In the rows, 128 means zero.
Known rows, with every step that occurs
Z, T, F: [105 166 150 106 164 143 128 134 133 136 114  97 140  78 120 145 126 155
 143  87  95  85  94 159 105 115 162 138]
H, Q: [ 93 143 123  89 167 153 137 153 145 149 142 108 152 101 139 144 137 108
 121 116 111 111 119 153 105 104 177 139]
Q, Z, T, F: [ 91 143 159 103 164 125 112 131 142 132 130  87 116  80 103 165 144 146
 157  83  87  92  90 149 113 110 151 154]
Q, H, T, F, N, Z: [107 132 119 128 158 116  91 160 146 125 162 112 125  75 105 118 143 105
 162  83 107  58 170 176 124  89 164 149]
T, H, Q: [ 76 136  92  87 148 161 143 143 143 141 156 116 159  98 150 143 141 107
 120 104 124 116 128 132 102  88 183 154]
X, N, H, Q: [107 146  91  55 167 155 154 157 151 156 163 101 145  97 161 150 151 113
 135 112 118 117 122 158  82  89 177 125]
T, H, Q, F, N, Z: [ 81 109  79  86 174 157 121 153 129 137 197 109 133 113 159 151 156  90
 137  91 112  75 166 118  85  52 198 199]
T, F, Q, X, N: [ 71 156 120  68 187 134 116 119 175 129 153  96 117  49 143 172 175 117
 154 127  83  51 127 143 104 119 151 117]
H, T, Z: [ 93 143 123 120 142 115 115 151 151 147 123 119 137  80 111 134 127 129
 119 117 105  81  97 135 117 113 164 169]
N, Z, T: [104 166 134 111 166 143 107 143 139 138 143 113 140 113 129 136 126 128
 130  77 139 106 110 157  71  84 172 143]
F, T, Z: [ 90 163 128 110 161 149 136 131 156 141 115 107 129  76 109 142 123 159
 127  98 115 101  83 123 104 104 177 145]
Z, T, F, Q: [ 85 175 153  96 155 159 102 106 148 135 111  97 138  74 125 156 140 155
 148  82  96  85  89 157  79 133 177 130]
N, H, Q, X, T, Z: [ 75 138  91  92 168 128 155 159 144 148 155  94 154  55 144 190 156  81
  95  89 129 106  63 129 135 127 169 177]
H, Q, X, N, F: [ 85 152 109  68 184 116 133 163 157 135 163 112 131  69 159 177 166  92
 119 115  99  73 157 140  91 104 148 136]
X, T, H, Q, F: [ 72 109 104 118 170 173 154 144 131 143 160 106 147  90 151 171 151 112
 118  80  90 119  99  96 106  96 203 193]
Q, Z, T: [ 87 141 163  98 169 142 103 129 152 144 136  99 127 107 107 166 145 142
 130  80 105 116  97 133  92 108 165 154]
Z, Q: [ 94 149 133 101 170 140 109 109 149 153 143 132 134 104 114 135 155 127
 123 105 127 122 134 145  93 121 173 132]
N, H, Q, F, T: [106 120 102  78 161 186 144 140 145 165 132  94 133  79 161 161 133 138
 136  93 110 134 104 124  80 107 198 168]
Z, T, F, N, H, Q: [104 150 115  64 169 158 141 146 104 155 136  82 149  85 155 149 145 135
 141  63 106  87 117 171 104 106 185 148]
H, T: [100 130 132 116 151 136 102 146 154 153 130 126 139  98 123 127 134 135
 123 119 103  98 122 142 112 117 170 147]
N, H, T: [106 131 106  96 135 138 106 146 156 159 133 119 143  97 144 126 133 138
 122 111 124 116 115 148 106 118 173 153]
F, Q, X, N, H: [ 75 149  97  41 176 151 106 113 186 144 163 102 125  73 163 170 176 119
 124 120 123  87 123 135  82 121 168 131]
Z, Q, F, N: [ 85 117 132  97 206 141 102 112 139 153 166 123 112 104 125 147 172 133
 135 100  90  80 173 114  94 110 193 173]
Q, H, T: [102 132 139 130 146 145  99 151 174 134 129 128 143  78 108 118 135 123
 127  97 111 112 141 147 115 119 176 136]
Q, X, T: [ 77 134 132 113 199 132 121 143 154 137 151 115 139  75 120 172 155 113
 100  97 104  94 102 120 138 125 164 149]
F, T, Z, Q, X, N: [ 72 158 124  78 192 145 134 113 155 162 141 123 111  50 113 176 176 132
 132  95 117  90 120 118 100 116 166 121]
N, F, Q, Z: [ 70 157 134  99 142 104  67 112 189 115 142 107 106  98 117 180 165 121
 135 105 107  97 125 127  65 128 158 165]
T, Z, Q, F, N, H: [ 85 125  98  84 179 124 114 110 139 157 167 112 113  84 129 156 167 133
 130  96 116  90 132 115  95 111 186 197]
X, T: [ 90 145 133 128 179 141 128 138 151 139 139 114 142  99 113 151 143 136
 108  91 105 109  93 127 115 114 179 143]
Q, X, N, Z: [ 91 148 101  76 193 122 117 154 167 134 181 111 119  90 142 159 158  92
 134 124 123  71 147 146  94  72 146 132]
T, Z, Q, X, N, H: [ 82 153  95  60 177 113 136 120 161 156 166 116 118  60 138 169 181 108
 123 112 134  98 122 136 100 115 154 143]

Rows
[ 93 159 124  82 187 134 120 139 169 137 137 113 106  68 144 173 160 151
 126  94 101  75 151 119  83 101 157 118] | Q, X, N, F, T
[ 59 146 134 105 185 147  99 120 173 137 146 115 138  73 129 179 169 114
 103  92 110  90  98 116 112 148 182 145] | F, Q, X, T
[ 78 133 126 107 214 117 123 142 128 134 160  98 126  64 119 169 172 118
 125  84  77  48 123 130 163 120 161 152] | Q, X, T, F, N
[103 137 126  48 160 160 139 152 146 167 156  82 131 103 144 184 163 121
 141  74 112 130  99 149  68  95 179 144] | X, N, H, Q, Z, T
[ 68 118 107  80 145 145 121 139 154 137 168 103 138 104 133 165 159  97
 130 103 114 124 118 122 109  87 172 175] | T, H, Q, Z
[ 86 162 130 114 160 118 122 113 152 144 136 125 129  83 105 141 152 123
 127 109 130 104 109 140 100 120 166 153] | T, Z, Q
[ 66 155 123  60 191 149 103 118 188 141 162 109 126  74 146 170 176 119
 126 126 103  71 136 129  87 121 166 122] | F, Q, X, N
[ 83 155 128 138 169 120 139 140 150 132 137 108 137  82  97 157 138 135
 106  94 110  93  67 119 121 114 172 163] | X, T, Z
[ 86 144 106  98 147 177 126 121 153 138 133 123 133  98 132 132 136 162
 126  82 123 121 117 109  94  87 189 143] | F, T, H
[ 81 179 121  87 158 131  99 119 185 128 147 117 118  93 140 162 164 144
 136 112 105  73 146 137  45 112 170 123] | X, N, F, Q
[ 79 171 119  90 177  81 119 123 159 132 159 129 106  60 124 178 181 110
 119 106 113  66 147 129  84 117 139 146] | T, Z, Q, X, N, F
[ 85 175 160 114 149 168 106 110 168 115 117 102 145  58 111 147 142 146
 151  60 110  98 109 166  84 140 179 124] | Z, T, F, Q, H
[ 67 130  98  69 166 184 137 139 143 151 145 110 151  69 156 168 154 112
 116  89 123 115 123 111 116 100 184 151] | F, T, H, Q, X
[ 80 160 122  80 188 104 109 122 160 141 163 133 111  77 138 171 187 116
 119 103 113  82 173 135  80 120 145 127] | Z, Q, X, N, F
[ 99 164 125  82 193 125 126 152 136 135 156  94 122  66 134 166 154 114
 155  92 106  61 119 162  93  81 142 124] | Q, X, N, Z, T, F
[ 91 118 127  98 202 140 108 134 149 141 164 109 121 102 134 144 148 144
 127 115  77  67 157 112 108  90 188 177] | Q, F, N
[ 81 138 115  62 198 143 146 159 154 152 168 106 138  73 153 169 168  94
 125 123  99  82 141 143 113  99 164 124] | H, Q, X, N
[102 158 112  94 175 131 114 125 157 153 176 131 116 109 121 141 169 107
 145 105 140 106 153 156  60  81 171 115] | X, N, Z, Q
[ 77 133 124 104 196 148 141 156 141 153 154 109 154  71 138 180 160  86
  97  94 106 104 103 128 138 129 173 150] | H, Q, X, T
[ 78 123 115 103 163 189 122  96 144 155 140 130 114  89 137 153 161 158
 140  75 114 134 133  93  79 101 204 167] | Z, Q, F, T, H
[ 69 153 126  96 178 109 115 113 152 141 148 125 130  63 111 160 166 101
 112 113 127  91 119 130 123 133 147 158] | T, Z, Q, X
[ 82 124 132  87 164 133 118 149 153 147 152  95 130 101 120 164 152  94
 132 113 103 116 114 141 110 102 163 159] | H, Q, Z
[112 169 124  90 180 150 128 145 145 144 153 112 128 112 129 149 141 137
 140  83 127  93 122 156  54  67 175 120] | X, N, Z, T
[ 98 143 123  95 186 123 118 135 136 130 148  98 124  89 117 134 146 141
 148 107  83  52 145 155 134  96 162 142] | T, F, N
[103  92 106  87 171 140  96 148 142 163 156 110 118  98 153 140 150 147
 129 101  90  78 148 118 106 103 191 193] | Q, F, N, H, T
[ 83 127  97 112 154 175 109 102 147 150 158 130 114  98 134 150 160 129
 149  73 135 131 137 107  59  79 198 174] | N, Z, Q, F, T, H
[108 122  89  62 178 164 156 154 151 156 163  94 128  91 174 165 151 118
 142 117  95 110 123 136  74  87 186 159] | X, N, H, Q, F
[ 96 124 109 104 199 128 100 142 147 132 181 106 112 112 135 143 145 118
 140 108 100  60 159 127  88  66 184 187] | Q, F, N, Z
[ 78 113  98  95 159 167 141 141 145 139 162 108 142  96 161 154 141 115
 131 109  97 111 128 112  96  84 191 187] | T, H, Q, F
[101 138 130 136 135 133  83 134 162 147 152 145 134  92 100 122 159  86
 136  80 153 125 159 166  91 114 179 132] | N, Z, Q, H, T
[ 71 131 137  90 149 150 105 119 150 135 148 103 131 109 121 165 150 147
 132  66 117 122 102 110  91  91 173 169] | Q, Z, T, H
[ 97 146 108  97 185 124  98 148 144 134 176 113 126 119 122 132 145 114
 131 102 125  66 159 151  97  68 178 149] | F, N, Z
[ 68 165 150  84 176 149 101 108 150 130 120  95 137  51 137 174 154 133
 136  90  97  69  96 148 101 146 160 138] | Z, T, F, Q, X
[103 170 120  97 171 110 122 143 168 123 151 118 116  96 134 148 149 149
 132 112  99  77 153 141  71  88 156 128] | X, N, F
[ 76 140 125  75 168 133 100 130 165 148 137 105 118  43 142 164 176 114
 153 125  79  46 123 148 111 134 156 130] | H, T, F, Q, X, N
[ 76 115 131 113 175 119  99 125 131 167 149 130 114  80 110 153 168 127
 132  99  85  64 140 109 108 123 188 197] | H, T, Z, Q, F, N
[ 91 139 153  91 160 139 134 146 123 145 128  76 136  74 118 178 145 113
 157  80  89 105  85 159 109 116 156 156] | H, Q, Z, T, F
[ 89 145 116  94 178 120  95 123 155 143 171 130 123  88 126 156 168  77
 121 106 150 101 150 150 100 111 150 144] | N, Z, Q, X
[109 170 134 116 159 133 118 140 128 129 133  98 133  88 118 141 122 129
 150  83 119  86  99 176  86  89 159 142] | N, Z, T, F
[ 74 135 105  86 128 148 116 137 154 133 141 107 119  92 139 178 158 125
 135  66 113 126 127 108  76  92 174 172] | N, F, T, H, Q, Z
[ 81 148 119  82 148 184 143 140 132 152 137 114 170 102 152 152 139 133
 116  69 124 122 109 132  79  96 193 152] | Z, T, H, Q
[ 97 128 126  98 177 186 141 143 142 157 128 100 134  84 143 164 133 136
 137  94  89 117 109 120  89 101 199 157] | H, Q, F, T
[ 75 160 145 143 161 154 116 113 174 109 133 100 138  56  98 155 156 124
 145  66 103  99  98 153 112 144 185 129] | X, T, F, Q, H
